Each row was made from one walk, in order. Every step used is in the known rows, and no mark comes twice. Write each row's walk.
Known rows:
kora-lato-mave-bito: [ -7 -28 -21  15  12   8 -14 -12  -8 -25  -6  -9  -6  15  20  -3 -16  -3
  -5  15 -38 -25  -2  20]
labaz-mave: [ -8 -13 -21  13  24   8   6 -11   0 -19  -1 -13  -6   3  31  31  -7  -5
 -19  11  -3   9   6   6]
bili-bito-movu-zosu-mave: [  4 -12  28  22   0  -6  -1 -10  18 -13  28   2  24  10  60  12 -27  12
 -11  10  23  -3 -17  16]
mave-bito-bili: [  2 -17  -7  21  15   2  -5 -27  13 -23  13  -5  -3  -7 -43  14 -11 -54
  24  13  48 -14 -23 -10]
movu-bito: [  7 -17  24  17  21 -15 -28  -5  23 -27  29  -9  -7  16  28  14 -10   1
 -34   5  29  61 -15  -1]
zosu-mave-bito: [  8 -21 -16  17  19   0 -18 -19  -6 -25   0  -7   3  26  53  16 -19 -25
  -4  22 -11 -31  -7  25]
bito-bili: [  0 -11  11  22  10   6   1 -29  22 -18  26  -4   1 -23 -63  21 -13 -47
  20  10  66  13 -24 -23]
bito-movu-labaz-mave-lato-reguz: [-13 -20   1   4 -10  11   4 -18  20 -12 -12   0  14  -8 -15  23   0  -2
  46   5 -18  62 -18   9]
labaz-mave-bito-movu-lato: [-26 -10 -16  13   2  31   0 -15   5 -23   6   3  20   0  30  19 -12 -20
  20  10  -2 -27 -15   0]
labaz-mave-bito-movu-lato-kora: [  0 -20 -20  14   6  13   3   7   8 -17  15  -7  20 -36  -2  -7 -21  -4
  26  10   8   6 -22  20]
labaz-mave-bito: [ -7 -21 -36  14  29   4  -7 -12  -9 -28 -17 -13  -8  22  44  19  -7 -19
 -12  16 -22 -28   2  21]
kora-lato: [-20 -22  10  11 -11  27 -27 -38   5 -19  16  -1  12   5   1  16  -6  -5
 -14  12   1 -27 -10 -11]
lato-reguz: [ -2 -16  20  16 -18  13 -12 -21  28 -16   7  -8  18 -19 -32  11  -4  -9
   9  11  10  50 -24   0]
labaz-mave-lato: [-15 -14 -14   5  31  12   2 -23   2 -20 -19   1   4  23 -11  32  -3  -2
   8  10 -20  32   0  12]
bili-bito-movu: [ -6  -8  17  22 -36  24  -8 -20  18 -23  19  -6  15  -9  -2  16 -17   8
   5   3  46  23 -19 -12]
bito-movu-lato-mave: [-14 -11   0  17   3  20  15   0   8 -16  16  -1   7 -20  -3   2 -26   7
  14   5 -13  25  -8   3]
zosu-mave-bito-movu: [-13 -19  -9  18 -19  35   4 -26   3 -24   8  -3   7  -8  37  24 -21 -39
  21  12  29 -15 -15   2]
bito-movu-labaz-mave: [-25 -15 -22   8  14   6  15 -10  -4 -13  -1 -10  -6 -10  50  42  -9  -2
   5  -1  -3  -1   2   5]
zosu-mave-bito-movu-lato-kora: [  7 -19 -10  15   0  10  -2   3   9 -16  24  -5  25 -34   3  -9 -27  -8
  30  13  14   4 -26  21]
mave-lato: [-19 -12  11   9  21  18 -12 -33  12 -21 -12   5  13  16 -46  26  -6  -7
   7  10  -2  31 -14   5]
kora-lato-movu-labaz: [-55 -10  11   7   1  -5  -8 -21  -5  -5  -2  -1   5 -15 -13  21 -15  29
  -7  -4 -20 -27 -14   1]
zosu-mave: [ 12 -12   8  18   9   3  -9 -23   4 -16  24  -5   9   9  44  26 -25 -14
  -5  20  12   5  -6  10]
bito-movu-zosu: [-38 -12  39  20   3  18   9 -15  29 -15  11   3  28 -18  -8  15 -13  -1
 -28  -3  44  -7 -26   1]
kora-lato-mave-bito-movu: [-23 -25 -12  16 -22  40   8 -21   1 -24   4  -4   1 -15  14  10 -20 -23
  19   7  12 -12 -11  -1]

Write each row's walk:
[ -2 -19 -24  16  26 -11   3 -18   5 -19   7  -7 -11  -4 -12  22  -9 -45
  30   9  29 -19 -14  -3]
movu-labaz-mave-bito-bili
[  6 -22 -12   8  11  -9   2   6   8 -13   2  -7  12 -20 -21   1 -17  26
  30   2  -2  47 -17  27]
bili-bito-movu-labaz-mave-lato-kora
[-37 -16  26  19   8  16   6 -13  23 -19   1   2  25  -8   7  10 -12  -6
 -26   0  30 -26 -26  11]
mave-bito-movu-zosu
[  6 -23   8  12  12   0   5  -2  16 -12  12   0  25 -26 -25  -4 -25   4
  24  10  15  39 -25  29]
bito-movu-zosu-mave-lato-kora
[-25 -19 -37  10  30  -9  -2  -6 -15 -21 -24 -11 -10  16  41  21 -10   1
  -8   8 -37 -37   1  25]
lato-movu-labaz-mave-bito
[-18 -11  21  12  17 -16 -12  -3  15 -21   8   0  -6  12 -13   5 -15  24
 -22   2   7  73 -16   4]
mave-lato-movu-bito
[-35 -17  14  18  12  12  12  -8  20 -19  -2   1  19  -4  23  12 -11  -4
 -24   0  22 -26 -19  13]
labaz-mave-bito-movu-zosu
[-38 -17   0  10   0  11  -5 -22   2 -16  -1  -4   4 -13  24  36 -13 -14
  14  -4   8 -24 -18   3]
mave-bito-movu-labaz
[  4 -24 -13  19  11   0   0 -20   8 -21  16  -4  -8  -8 -35   1 -16 -41
  31  13  25 -13 -17  -6]
kora-lato-mave-bito-bili
[ -7 -10   2  17  19   5   4   2   6 -16  14  -4   6  -9  -7  -1 -24  17
  -2   9 -28  23  -5  10]
movu-lato-mave
[ -4 -23 -15   6  16   3   9   0   7 -13  -1  -6  10 -31 -27   7 -17   7
  31   3   2  43 -17  25]
bito-movu-labaz-mave-lato-kora
[ -2 -13   4  16  20 -19   8  -8  21 -17  23   0 -14  -8 -41  10 -14 -19
  21   4  49  56 -20 -14]
labaz-mave-lato-movu-bito-bili
[ 14 -16  18  21  17 -16 -10 -15  29 -22  40  -5  -9  -7 -29  14 -12 -37
  11   6  72  49 -25 -22]
movu-bito-bili
[ -3 -13  22  11  13  -2  -5 -20  16 -15   1  11  25  30  12  15 -17  15
  14   9  -3  24 -16  19]
bili-bito-movu-zosu-mave-lato
[ -2 -11  17  21  11 -17   0 -11  25 -18  33  -3 -11 -18 -49   6 -17 -23
   9   3  65  49 -26 -21]
lato-movu-bito-bili
[-10 -13  19  12  19 -21 -11  -2  13 -20  14   1  -6  16   8   5 -19  22
 -16   5   4  71 -14   8]
zosu-mave-lato-movu-bito
[ -6 -14  26  19   5   4   7 -15  16 -12  25   3  23  -1  54  18 -26  -7
 -10  11  25  -9 -16  13]
bito-movu-zosu-mave
[  4 -14   2  16  14   2 -10   3  15 -15  23  -7  26 -35 -33  -9 -21   6
   8  11  11  16 -26  16]
movu-lato-kora
[ 11 -22   9  12  24  -9  -2   0  15 -12  10  -2  24 -18 -27  -6 -23  11
  14  11   5  37 -24  34]
movu-zosu-mave-lato-kora
[  4 -21   3  11  19   4  -7  -7  14 -16   4  -6  17 -25 -61  -3 -17   4
  15   9   9  47 -23  22]
mave-lato-kora
[ -3 -18  -8  15   1  15  -3   2  12 -18  19  -6  25 -39 -19 -10 -22  -6
  25   9  17   7 -29  17]
mave-bito-movu-lato-kora
[  1 -23 -14   6  29  -8   2   2   5 -12  -2  -7  10 -22 -28   5 -15  14
  22   6  -9  41 -15  29]
movu-labaz-mave-lato-kora
[-37 -22  22  18   3  15   8  -9  19 -17   4   3  21  -7  15   1 -15   5
 -20   0  12 -30 -21  12]
kora-lato-mave-bito-movu-zosu
[-34  -9 -22   8  24 -10  15  -4  -9  -9 -10 -10  -9  -8  28  32 -12  21
 -12   0 -24  -3   4  12]
lato-movu-labaz-mave
[-28  -4   9  15  -8  37  -3 -22  15 -19  19   5  27 -13  -1  20 -14 -17
  16   7  18  -9 -22 -12]
bito-movu-lato
[-14 -22  -5  16  16  -7 -11 -14  -4 -19  -3   0  11  25  51   1 -20  -1
 -15  18 -24 -53 -11  30]
kora-lato-movu-zosu-mave-bito
[-28 -22 -38   7  23  -6  -7 -11 -18 -20 -21  -9  -9  18  49  18  -8   3
  -5   9 -44 -49   2  23]
kora-lato-movu-labaz-mave-bito
